Every row comes from one small tree of marks. The marks that hang from a mark follow it in brackets, in alphabetical order. Every link used is in the known rows. Which tree was each row made from?
Known rows:
sazap{tasol}: [ 1.49  0.71  0.62 -1.14  0.90  0.33  0.14 -0.37 -0.02 -1.44 -5.02  1.14
  1.03 -0.51  0.08  0.53 -0.30  1.79 -1.02  0.72  0.91]
govil{sazap{domeki tasol{sotol{notok}}} tepo{zenita}}: [-0.13 -0.85  1.49 -1.83 -0.24 -2.99  1.64  0.33  1.31  2.09  3.66 -0.34
  0.83  0.51 -2.08 -1.33 -0.37 -2.45  0.31  1.09 -2.44]
notok{gubiz{zukar} sotol}: [ 1.84  0.83 -4.36 -1.53  0.47  4.08 -1.29 -0.85 -3.17 -4.46  4.42 -2.39
  0.62  3.80  2.10  1.64  1.25  0.32  1.89  2.81  0.74]
govil{sazap{domeki tasol{sotol{notok{gubiz}}}} tepo{zenita}}: [-0.44 -0.91  0.15 -2.92 -0.71 -2.65  1.37  0.25  0.43  1.49  4.19 -1.11
  1.14  0.37 -1.91 -1.19 -0.17 -2.28  0.63  1.62 -2.39]
domeki{tasol{sazap sotol{notok{gubiz}}}}: [ 1.36  0.52  0.79 -1.60 -4.73  0.88 -2.66 -0.07  0.78  1.20 -1.46 -0.96
  0.40  0.37  1.89  1.37  0.92  0.97  1.61 -0.29  2.65]
tasol{domeki{sazap} sotol{notok{gubiz}}}: [-0.23 -1.33 -2.18 -0.70 -2.47  2.06 -2.68 -0.39  0.52 -0.08  5.18 -1.37
  0.71 -1.45  1.48  0.80 -1.12  0.49  1.80  1.75  0.66]
sotol{notok}: [ 2.99  0.20  1.14  1.90  0.22  1.90 -1.07  0.12  0.42 -0.52 -0.83 -0.11
  0.56 -1.54  1.29  0.51 -0.32  3.10  0.55 -2.34  1.55]
tepo{govil{sazap{domeki tasol{sotol{notok}}}} zenita}: [ 1.26 -0.91  1.12  2.77  3.29 -2.26  2.17 -0.18 -0.26  1.20 -6.55  0.38
 -1.11 -1.35  1.25 -1.17  0.61 -1.68 -1.72 -0.64 -0.82]
zenita{tepo}: [-0.40  1.13  0.82  2.94  1.19  1.34  3.17  0.38  0.53 -1.11  3.84  0.40
  0.34  1.24 -2.56  0.54 -0.63  1.92 -0.45 -1.70 -0.16]
zukar{gubiz}: [-0.02  1.09 -3.40 -2.57  1.69  2.46 -1.22  0.02 -1.04 -3.89  0.38 -1.68
  0.81  2.49  0.40  1.08 -0.33  2.20  0.64 -2.06  2.47]
gubiz{zukar}: [-0.07  0.38 -1.31  0.80  0.97  2.92  1.21 -0.25  0.67 -3.04  2.73  0.75
 -1.18  2.33  0.72  0.83  0.31  0.89  0.54 -0.82 -0.93]
govil{tepo{zenita}}: [ 0.35  0.25  2.32  3.13  2.42  0.35  4.58  0.18  1.92 -0.29  5.82  0.10
 -0.38  2.23 -1.57 -0.79  0.10  1.27  0.11  0.33 -1.84]
govil{sazap{domeki tasol{sotol}} tepo{zenita}}: [-0.87 -0.68  1.03 -2.11  0.45 -2.98  2.24  0.33  0.95  1.43  4.00 -0.15
  0.50  0.98 -2.42 -1.46 -0.34 -2.79  0.01  1.31 -2.78]
tepo{govil{sazap{domeki{tasol{sotol{notok{gubiz}}}}}} zenita}: [ 0.28 -0.72  0.07  2.18  2.30 -1.39  1.68 -0.07 -0.50  0.68 -5.03 -0.41
 -1.41 -0.69  1.60 -1.12  1.23 -0.92 -1.23 -0.55 -0.73]
tepo{govil{sazap}}: [-0.53  0.93 -0.38  2.06  3.88  0.15 -0.16  0.09 -3.46 -0.21 -4.24  0.89
 -2.07 -1.49  0.79 -0.87  0.82 -0.52 -1.21 -2.35  0.29]
tepo{govil{sazap{domeki tasol{sotol}}} zenita}: [ 0.43 -0.71  0.71  2.63  4.11 -2.23  2.74 -0.20 -0.42  0.70 -6.19  0.58
 -1.39 -0.86  0.97 -1.30  0.65 -1.97 -2.11 -0.49 -1.22]
domeki{sazap tasol}: [-1.73  1.68 -0.04 -1.21 -2.39  0.21 -1.46  0.34  2.97  0.11 -5.24  0.83
 -1.07  0.49  1.21  0.64  0.88  0.22  0.44  1.29  0.44]
tasol{domeki{sazap}}: [-3.45 -0.01 -2.48  0.61  1.69  1.53 -0.76  0.11  2.99 -2.21  1.71  1.18
 -0.80 -1.52 -0.36 -0.31 -0.70  0.89 -0.32  0.75 -1.48]
zenita{tepo{govil{sazap{tasol{domeki sotol{notok{gubiz}}}}}}}: [-0.84  0.45 -0.19  1.69 -0.17  0.03  1.12 -0.15 -1.78  0.93  0.92 -0.10
  0.31 -0.30 -2.01  0.27 -0.23  0.30 -0.29 -0.29  0.34]
zenita{tepo{govil{sazap{domeki}}}}: [-2.08  1.00 -0.01  3.18  2.29 -0.39  2.28  0.45 -1.40 -0.12  0.67  0.95
 -0.62  0.05 -2.73 -0.38 -0.14  0.10 -1.29 -1.59 -0.72]
tasol{domeki sotol{notok{gubiz}}}: [ 1.02 -1.51 -1.03 -0.43 -1.80  2.70 -2.10 -0.60 -0.17 -0.86  5.82 -1.06
  1.25 -0.72  0.86  0.70 -1.13  2.58  1.15  1.11  1.15]
domeki{tasol{sazap sotol{notok}}}: [ 1.75  0.57  2.10 -0.55 -4.23  0.50 -2.48  0.04  1.74  1.77 -1.95 -0.26
  0.09  0.48  1.66  1.24  0.69  0.83  1.30 -0.89  2.69]

Write each row's tree:
[-1.36 -0.89 -1.06  0.28 -0.36  1.59 -1.10 -0.24  1.28 -0.49  5.25  0.05
 -0.31 -0.38  0.55  0.36 -1.35 -0.32  0.68  1.33 -0.14] : tasol{domeki{sazap} sotol}
[-2.31  1.18  0.52  2.52  1.03 -0.65  1.87  0.41 -0.63  0.32 -0.83  1.19
 -0.64  0.53 -2.73 -0.29  0.18  0.40 -1.37 -0.87 -0.56] : zenita{tepo{govil{sazap{domeki{tasol}}}}}
[-0.29 -0.37  0.61 -1.40 -1.77 -0.04 -1.75  0.22  1.01 -1.34 -1.66  1.12
  1.13  0.47 -0.20  0.20 -0.41  2.61 -0.92  1.64  0.49] : sazap{domeki{tasol{sotol{notok}}}}
[ 0.88  0.82  1.41 -1.18 -4.88  0.22 -2.55  0.08  2.09  2.16 -3.21 -0.25
 -0.36  0.70  2.25  1.24  0.35 -0.18  1.61  1.39  2.02] : domeki{sazap tasol{sotol{notok}}}
[ 0.18 -1.35 -0.46  1.45 -1.67  1.25 -2.76 -0.10  2.09  0.99  5.63 -0.67
  0.30 -2.28  0.95  0.64 -0.94 -0.38  1.68 -1.82  1.16] : tasol{domeki sazap sotol{notok}}
[-1.15  0.68  0.04  1.59 -0.87 -0.27  0.86  0.20 -1.82  0.88  0.53 -0.10
  0.14  0.43 -1.92  0.23  0.15  0.46 -0.35 -0.38  0.34] : zenita{tepo{govil{sazap{domeki{tasol{sotol{notok{gubiz}}}}}}}}
[-1.72  0.23 -1.00 -3.36 -0.23 -0.69 -1.87  0.64 -0.23 -0.68 -0.69  0.32
 -0.35 -0.59 -0.40 -0.71  0.11 -0.98 -0.41 -1.30 -0.74] : govil{sazap{domeki{tasol{sotol}}}}
[-0.88 -0.50 -1.20 -2.56 -2.67  0.66 -1.87 -0.01  0.48 -2.16 -0.28  0.50
  1.13  1.25  0.13  0.60 -0.03  2.39 -0.22  2.46  0.01] : sazap{domeki{tasol{sotol{notok{gubiz{zukar}}}}}}
[ 0.93 -0.56  0.64 -1.55 -0.48  0.57 -0.68 -0.75  0.54 -0.81 -1.08  1.02
  1.37 -0.12 -0.20  0.63 -1.16  1.53 -0.71  2.39  0.90] : sazap{tasol{domeki sotol}}
[ 0.66  0.83  1.56 -0.81 -3.28  0.53 -1.54  0.04  1.37  0.97 -1.45  0.08
 -0.32  1.14  1.19  1.06  0.80  0.36  0.81 -0.51  2.06] : domeki{tasol{sazap sotol}}
[-0.16 -0.49  1.00  3.06  3.46 -1.73  2.59  0.04  0.17  0.65 -5.16  0.50
 -2.03 -0.22  1.08 -1.37  1.04 -1.47 -1.83 -0.90 -1.20] : tepo{govil{sazap{domeki{tasol{sotol}}}} zenita}
[-0.24 -0.74  0.59 -2.13 -0.83 -1.53  1.44 -0.11  1.39  2.04  5.18 -1.18
  0.52  0.48 -1.65 -1.02  0.00 -1.93  1.25  1.28 -2.05] : govil{sazap{tasol{domeki sotol{notok{gubiz}}}} tepo{zenita}}
[ 0.25  0.64 -0.31 -2.41 -5.74  0.95 -2.68 -0.16  1.59  1.36 -1.86 -0.89
 -0.32  1.50  2.61  1.60  0.74 -0.45  2.26  2.27  1.51] : domeki{sazap tasol{sotol{notok{gubiz{zukar}}}}}
[ 1.38 -0.75  1.45  3.29  3.29 -1.45  2.21 -0.41  0.43  1.64 -5.84  0.27
 -1.55 -1.24  1.36 -1.08  0.69 -1.38 -1.35 -1.01 -0.59] : tepo{govil{sazap{tasol{domeki sotol{notok}}}} zenita}
[-0.19 -0.71 -0.99  0.34 -0.11 -0.01 -1.18  0.34 -0.86 -0.43  4.22 -0.62
  0.32 -1.12  0.74  0.51 -0.70 -1.88  0.67 -1.87  0.71] : tasol{sazap{domeki} sotol}
[-1.13  0.70  0.69  2.20  1.08 -0.90  1.99  0.14 -1.90  0.70  0.15  0.78
  0.02  0.33 -2.50 -0.03 -0.43 -0.49 -1.16 -0.67 -0.13] : zenita{tepo{govil{sazap{domeki tasol{sotol}}}}}
[ 0.51  0.04  0.81  4.44  5.35 -0.79  3.49  0.04 -0.22  0.34 -4.81  0.23
 -2.63 -0.86  1.37 -1.40  1.25 -1.37 -1.60 -2.66 -1.17] : tepo{govil{sazap} zenita}
[ 1.16 -1.28 -1.27 -3.53 -2.21 -0.39 -1.79 -0.53 -1.00 -1.58 -1.82  0.27
  2.68 -0.17  0.29  0.90 -1.03  1.14 -0.34  3.35  0.40] : sazap{domeki tasol{sotol{notok{gubiz{zukar}}}}}
[ 1.42 -1.13 -0.25  0.81 -1.53 -0.03 -2.46  0.33 -0.21  0.78  3.51 -1.04
  0.94 -2.00  1.41  0.76 -0.84 -1.24  1.40 -2.32  1.49] : tasol{sazap{domeki} sotol{notok}}
[-1.83  0.71 -0.62  0.83  2.66 -0.81 -0.94  0.20 -2.48 -0.44 -5.86  1.55
 -1.65 -1.31  0.20 -1.07  0.87 -0.12 -1.79 -0.91 -0.20] : tepo{govil{sazap{domeki{tasol}}}}
[-0.84  0.39  1.08  0.55  2.28 -0.86  3.34  0.64  1.29  1.02  6.05 -0.63
 -1.29  1.03 -1.78 -1.62  0.50 -1.99  0.70 -1.91 -2.71] : govil{sazap tepo{zenita}}
[-1.83  0.98  0.22  2.27  1.79 -0.88  2.14  0.29 -1.34  0.10 -1.19  1.17
 -0.19 -0.09 -2.81 -0.25 -0.21 -0.05 -1.52 -0.84 -0.65] : zenita{tepo{govil{sazap{domeki tasol}}}}
[-0.18  0.94 -0.13  0.96  3.14 -0.65 -0.43 -0.18 -3.31  0.18 -6.75  1.20
 -1.45 -1.69  0.67 -0.71  0.72 -0.68 -1.43 -1.23  0.52] : tepo{govil{sazap{tasol}}}
[ 1.77 -0.89 -0.19 -2.19 -1.99  0.90 -1.80 -0.88  0.10 -0.46 -1.11  0.02
  2.10 -0.93  0.54  0.94 -0.98  2.12  0.11  2.67  1.44] : sazap{tasol{domeki sotol{notok{gubiz}}}}
[ 0.61 -0.85 -0.01 -2.58 -0.26 -1.06 -0.91 -0.28 -0.86 -1.59 -2.69  1.23
  2.27 -0.19 -0.56  0.33 -1.35  0.98 -1.54  2.86  0.25] : sazap{domeki tasol{sotol}}
[ 0.82  0.42  1.72 -2.63 -1.52 -1.32 -0.45  0.14 -1.28  2.66  4.14 -0.49
  0.56  0.48 -1.65 -0.54 -0.27 -1.87  1.45  0.00 -0.35] : govil{sazap{tasol{sotol{notok}}} tepo}
[ 1.96 -0.08 -2.12 -0.45 -1.39  3.10 -1.36 -0.28 -0.77 -2.12  1.38 -1.44
  0.78 -0.45  1.88  1.15  0.40  2.75  1.70 -0.70  0.93] : sotol{notok{gubiz{zukar}}}
[-1.59 -0.47  0.34 -2.26 -1.35 -1.93  1.17  0.59  1.50  1.22  5.14 -0.98
  0.13  1.25 -1.83 -1.39  0.54 -1.38  0.84  0.93 -2.54] : govil{sazap{domeki{tasol{sotol{notok{gubiz}}}}} tepo{zenita}}
[ 1.11  0.42 -0.04 -3.20  0.15 -0.41 -1.12  0.07 -1.69  0.48 -1.57 -0.36
  0.00 -0.92  0.38 -0.07 -0.18 -1.94  0.22 -1.80  0.56] : govil{sazap{tasol{sotol}}}
